Each row comes from the steps of one walk. Every step used is in the known rows, and no mark comes twice. Write the walk behind each row, first mark first.
Known rows
varur/loga: [-52.8 -14.4  14.1 -46.9 -26.5 -40.9 -37.8 -12.2  18.7 -26.9  14.8 -13.7
 -51.4  18.2   6.1  20.5 -55.9 -12.5 -38.0  19.7 -25.8]
buru/beda/loga/butog: [-50.5 -28.8  19.5  -9.5 -32.1  40.1   3.2  31.9   5.4 -17.1  46.9 -47.5
   7.7   1.0   7.9  19.2 -17.5   0.2 -55.6   1.4 -58.7]
gunin/butog/loga/feka: [-25.4 -16.8  16.7  11.5   5.9  15.0 -32.2  -1.3  17.0 -36.7   2.0 -33.8
  -1.0 -22.2  -8.8 -11.7 -49.8  -7.5 -35.1  32.7  12.2]
gunin/butog/loga/beda: [-12.6 -15.3  36.7  26.7  15.0   8.2  18.0   6.0   0.4 -58.9   7.5 -44.7
 -58.0 -13.5 -52.4  -8.0 -28.9 -11.3 -24.4  -0.6  -2.2]
gunin/butog: [ 10.5 -32.9  28.3  29.0 -33.6  11.2   5.0 -21.7  21.6 -30.9 -11.2 -59.3
  35.4 -45.1 -28.6  -6.0 -30.4  30.9 -38.0  -9.7 -31.3]
gedo/loga: [ -1.5  -9.6  12.9 -20.1 -20.7 -22.4  -7.0  64.3  18.5  -2.4  10.5 -20.6
  33.6  -5.7 -24.8 -32.6 -22.7  42.6 -21.3 -25.0   8.5]
sitok/feka/gunin/butog/loga/beda/buru/gedo: [ 10.2 -27.7  -0.1  22.6 -45.1  22.2   0.1  35.7 -16.5 -35.7  -7.6   2.9
 -31.8 -13.6  21.4  30.8  30.4 -27.8 -63.2   8.3 -18.5]
varur/loga/feka/gunin/butog: [ 35.9 -42.8  45.2  23.9 -38.5   7.0  -4.3 -38.9  20.0 -28.2   4.0 -66.9
  38.2 -22.6 -17.5  15.2 -45.4  22.7  -4.4 -14.7 -39.1]
sitok/feka/gunin: [ 66.8 -45.0   2.6  13.7 -59.4  -2.0 -39.8   3.8 -44.7  -9.1 -21.2 -32.6
  -9.7 -10.4  10.4  17.8   4.1  22.4   4.4 -71.0 -11.2]
varur/loga/beda: [-29.1 -17.1  29.9  -9.0  11.0 -15.1   7.3  15.7 -10.4 -59.2  21.3 -36.3
 -79.6  16.5 -32.1   7.8 -26.1  -9.0 -14.7  -0.2  -4.0]
varur/loga/butog: [-52.1 -40.2  30.2   0.7 -30.7  -3.7 -15.6 -23.0 -13.9 -37.7  46.0 -29.2
 -13.3 -15.2  25.8  33.0 -55.2  -0.9 -55.2   3.3 -50.1]
feka/loga/beda/buru: [-16.9  -9.3  70.3  -4.0 -50.4  24.5 -10.4  27.1 -11.6 -21.8 -12.4 -27.1
  -3.6  15.6 -23.5  -4.8  26.4  23.9 -64.3  -0.4 -36.7]
loga/varur: [-33.9 -34.1  22.0   0.6 -29.8  12.3   2.5   4.8   6.4 -22.8  16.6 -41.6
 -37.0 -48.6  36.4 -19.6  -7.5   5.2   5.8 -30.3   4.5]
beda/buru/gedo: [-30.1 -22.1 -24.5  -2.0 -49.4  12.1 -17.5  47.4   7.7 -20.0  -7.2   1.3
 -17.3  -9.7  55.8  32.7  39.7  -4.2 -68.6  35.5 -27.7]
feka/sitok/gedo/loga/beda/buru: [-41.8 -30.7  21.8  19.5 -17.1  20.5 -16.2  43.3 -15.2 -24.9  -6.3 -31.9
  16.0  17.7 -30.5 -25.3  20.3  32.1 -65.8 -16.6 -35.9]
feka/gunin: [ 34.1 -40.5  11.2   5.6 -49.6  -9.3 -25.4  -3.4   2.5  -5.5  -1.9 -60.4
  -5.6   3.1  20.9  30.9  -0.4  39.5  25.6 -36.4 -41.8]
gunin/butog/loga: [-29.0 -12.1  24.5   4.1 -21.2  -7.9 -22.0 -26.7  34.5 -26.9  -4.6 -25.4
 -20.4 -24.8 -23.5  -1.9 -59.6 -15.6 -51.9  20.0 -23.6]
sitok/gedo/loga/butog: [-33.8 -31.7   2.8  31.6 -12.9   6.6  -6.9  27.9 -15.2  -7.6  47.5 -12.7
  25.2 -27.6   8.0   2.4 -39.9  39.1 -50.4 -51.9 -12.3]
feka/gunin/butog/loga/beda: [  5.9 -20.9  41.4  29.2   6.1   6.0  18.5  -0.7  -0.2 -53.8   9.6 -51.7
 -54.7  -7.8 -48.4   1.8 -26.3  -7.7  -7.5 -11.2 -11.8]
loga/butog: [-28.6 -46.2  17.4  31.8 -29.2  21.0  -7.0  -3.9 -23.8 -33.5  30.7 -46.6
  12.3 -37.1  26.8  19.7 -21.0  27.6 -45.2 -13.5 -41.3]
beda/loga: [-29.0  -7.8  23.5 -46.0 -24.3  23.3 -14.6  34.7  28.9   0.4  25.3 -46.6
 -30.0  33.3 -18.3  14.2 -19.1  12.6 -24.2  29.1 -41.0]
varur/loga/feka/sitok: [-41.4 -63.1 -30.5  -5.1  17.4  -5.4 -81.7  11.6 -14.5 -62.7   2.4 -29.8
  26.8  13.9  29.6  31.0 -42.1  17.5 -35.7  13.6 -47.2]

Write each row's walk
[-23.7 -22.2 -13.9   9.9 -31.3  19.4   3.2  57.1  -5.2 -36.6  -0.3  -6.5
 -36.6  -5.4  36.7  29.1  46.5  -8.6 -58.4  29.1 -19.1] : loga/beda/buru/gedo
[-23.5 -26.4  63.3  21.3 -43.6  27.5   0.6  -6.8  -1.3 -30.7 -13.0 -55.7
  -8.4   7.1 -34.5 -14.5  12.3   2.2 -54.9  14.1 -52.9] : feka/gunin/butog/loga/beda/buru
[ 19.8 -32.8  14.3   4.4 -25.3  -0.6 -40.7  -2.2   4.7 -13.1   6.3 -49.7
 -13.2   7.7  21.6  23.9 -21.4  14.0  22.7  -9.0 -17.6] : butog/loga/feka/gunin
[ 52.9   4.8  40.6 -33.1 -62.1  -9.6 -58.7  35.9 -36.1  -0.9 -19.3  44.8
  -7.9  -9.4  -3.4  25.8 -22.3  19.9 -57.6 -66.5  21.9] : sitok/feka/loga
[-41.7 -34.3  -4.6   4.9  -5.1  -2.3 -12.7  36.8   7.4  -6.7  31.5  -7.6
  -7.7 -34.3  23.5 -27.2 -29.0  21.5  -3.4 -71.7  16.6] : feka/sitok/gedo/loga/varur
[ -3.1 -14.2 -12.8  -5.9   7.3   4.9 -16.3  81.1   8.3 -23.0  19.4  -9.4
  24.7 -11.7  15.1 -11.3 -11.6  18.0 -19.0  11.0  40.6] : buru/gedo/loga/feka
[  9.8 -12.1   7.5   9.5  16.1  -2.8  34.1  88.1  -8.7 -45.1  24.6 -19.9
 -32.0  -2.6 -29.0  -7.5   8.4  14.0  -8.3 -22.1  25.9] : buru/gedo/loga/beda
[ 21.8   0.5  54.1  -5.8  -6.8   1.3   2.2  44.6 -15.8 -38.1  10.9 -14.4
 -46.3   6.5 -32.0  20.4  -5.6  25.8 -13.5 -37.3   7.9] : feka/loga/beda
[-22.6 -36.5  19.3  19.7 -39.1  17.3   9.7  45.6 -12.9 -20.1  43.2 -14.1
  45.3 -29.4  27.7  11.0  -9.3  21.6 -65.7  -8.4 -32.0] : beda/buru/gedo/loga/butog
[ 13.0 -22.8  27.1  12.3 -38.6  -6.6 -29.3 -32.8   9.7 -20.9 -11.0 -22.3
 -17.9 -23.5 -22.2   6.1 -54.3 -19.0 -38.7 -12.6 -22.1] : sitok/feka/gunin/butog/loga
[-10.5 -10.8   4.2  -3.3 -41.1  15.7  -4.2  61.5  -2.6 -28.7   2.2  13.0
 -32.3   0.7  36.4  41.8  40.2  -5.7 -63.1  18.9 -17.1] : feka/loga/beda/buru/gedo
[ 42.8 -35.0  19.5   3.1 -28.2  -2.0 -22.8  29.2   3.1  -4.8  12.3 -54.1
  31.2   6.4   8.2   5.7 -11.8  42.8  32.7 -32.7  -7.7] : gedo/loga/feka/gunin
[ 41.2 -37.7  26.4  41.4 -26.4  11.8  -2.3 -13.8  19.5 -10.9   5.6 -55.0
  52.3 -28.3 -25.9   1.8 -39.6  42.6  -3.7 -46.9 -18.0] : sitok/gedo/loga/feka/gunin/butog
[-41.9 -19.2   9.4 -24.3   3.1  -7.6 -43.1   9.2   6.3 -36.7  15.3 -25.6
 -22.5   7.9  11.5   4.0 -46.1  -5.4 -25.1  32.1   9.6] : varur/loga/feka
[-40.1 -12.5   0.4  -3.8  11.2   6.4 -46.9  17.4   9.0 -32.3   3.8 -23.9
 -25.8  -7.2   9.2  -7.3 -37.7  -8.5 -27.7  35.5  20.6] : butog/loga/feka
[-23.3 -60.7 -34.6   7.8   7.6  12.4 -64.0  59.7 -14.0 -48.6  -1.2 -20.3
  71.1   5.2  30.5  13.5  -6.7  33.1 -48.1   7.9 -38.9] : beda/buru/gedo/loga/feka/sitok
[-36.2 -25.8  44.2  15.0 -36.2  30.5  -0.5  20.6 -14.4 -33.5 -15.6 -55.0
  -9.3   6.8 -23.5 -23.1  36.0  19.6 -58.6  13.5 -39.1] : loga/beda/buru
[-27.9 -19.6  52.1   7.1 -34.7  21.6   8.0  44.3  -7.6 -23.8  -7.2 -45.6
  14.9  10.0 -38.9 -39.9  28.4  26.6 -57.1   3.3 -27.6] : gedo/loga/beda/buru
[-29.9 -61.8 -25.2  19.8  19.7  10.6 -73.7   4.8  -7.1 -62.2  -7.2 -35.5
  41.5  -6.7  14.8  20.0 -44.6  16.2 -42.7  13.6 -46.3] : gunin/butog/loga/feka/sitok
[-35.6 -35.7  37.2   1.0 -28.7  41.1   0.9   9.3  -7.1 -18.8  53.1 -51.9
   1.4  -4.5   8.8  28.8 -30.1  16.2 -45.9  10.1 -60.5] : beda/loga/butog
[-55.9 -17.1  23.9 -40.9 -32.9  31.1  12.6  40.2  34.4  -6.2  33.2 -41.7
 -40.9 -10.8  17.7 -19.5  -3.9 -22.0  -4.7 -15.9 -12.6] : buru/beda/loga/varur
[-29.5 -23.2 -41.9   3.5  10.5 -25.1 -47.2  61.6   6.7   1.4  13.8   9.1
  26.0   6.2 -10.5  -9.3 -37.3  51.2 -36.5 -63.5   2.4] : feka/sitok/gedo/loga
[-23.9 -10.2 -17.7   6.7  20.7   2.6 -34.4  60.7   4.6  -6.9  17.0 -10.1
  15.5  -4.8  -6.4 -26.8 -30.9  34.7 -20.2 -22.7  47.5] : sitok/gedo/loga/feka
[-10.7  -8.1   2.2  21.6  29.3  -5.0  15.5  67.2 -11.6 -28.8  22.8 -20.8
 -41.6   3.8 -50.5 -22.8 -10.9  30.3  -9.9 -56.0  33.1] : sitok/gedo/loga/beda
[-57.1 -43.6 -82.1  35.7  34.0   1.7 -86.7  18.4 -16.1 -21.7   0.8   0.7
 -17.8   3.0  30.6  29.5 -30.6  38.5 -41.1 -49.1  -6.1] : loga/feka/sitok/gedo
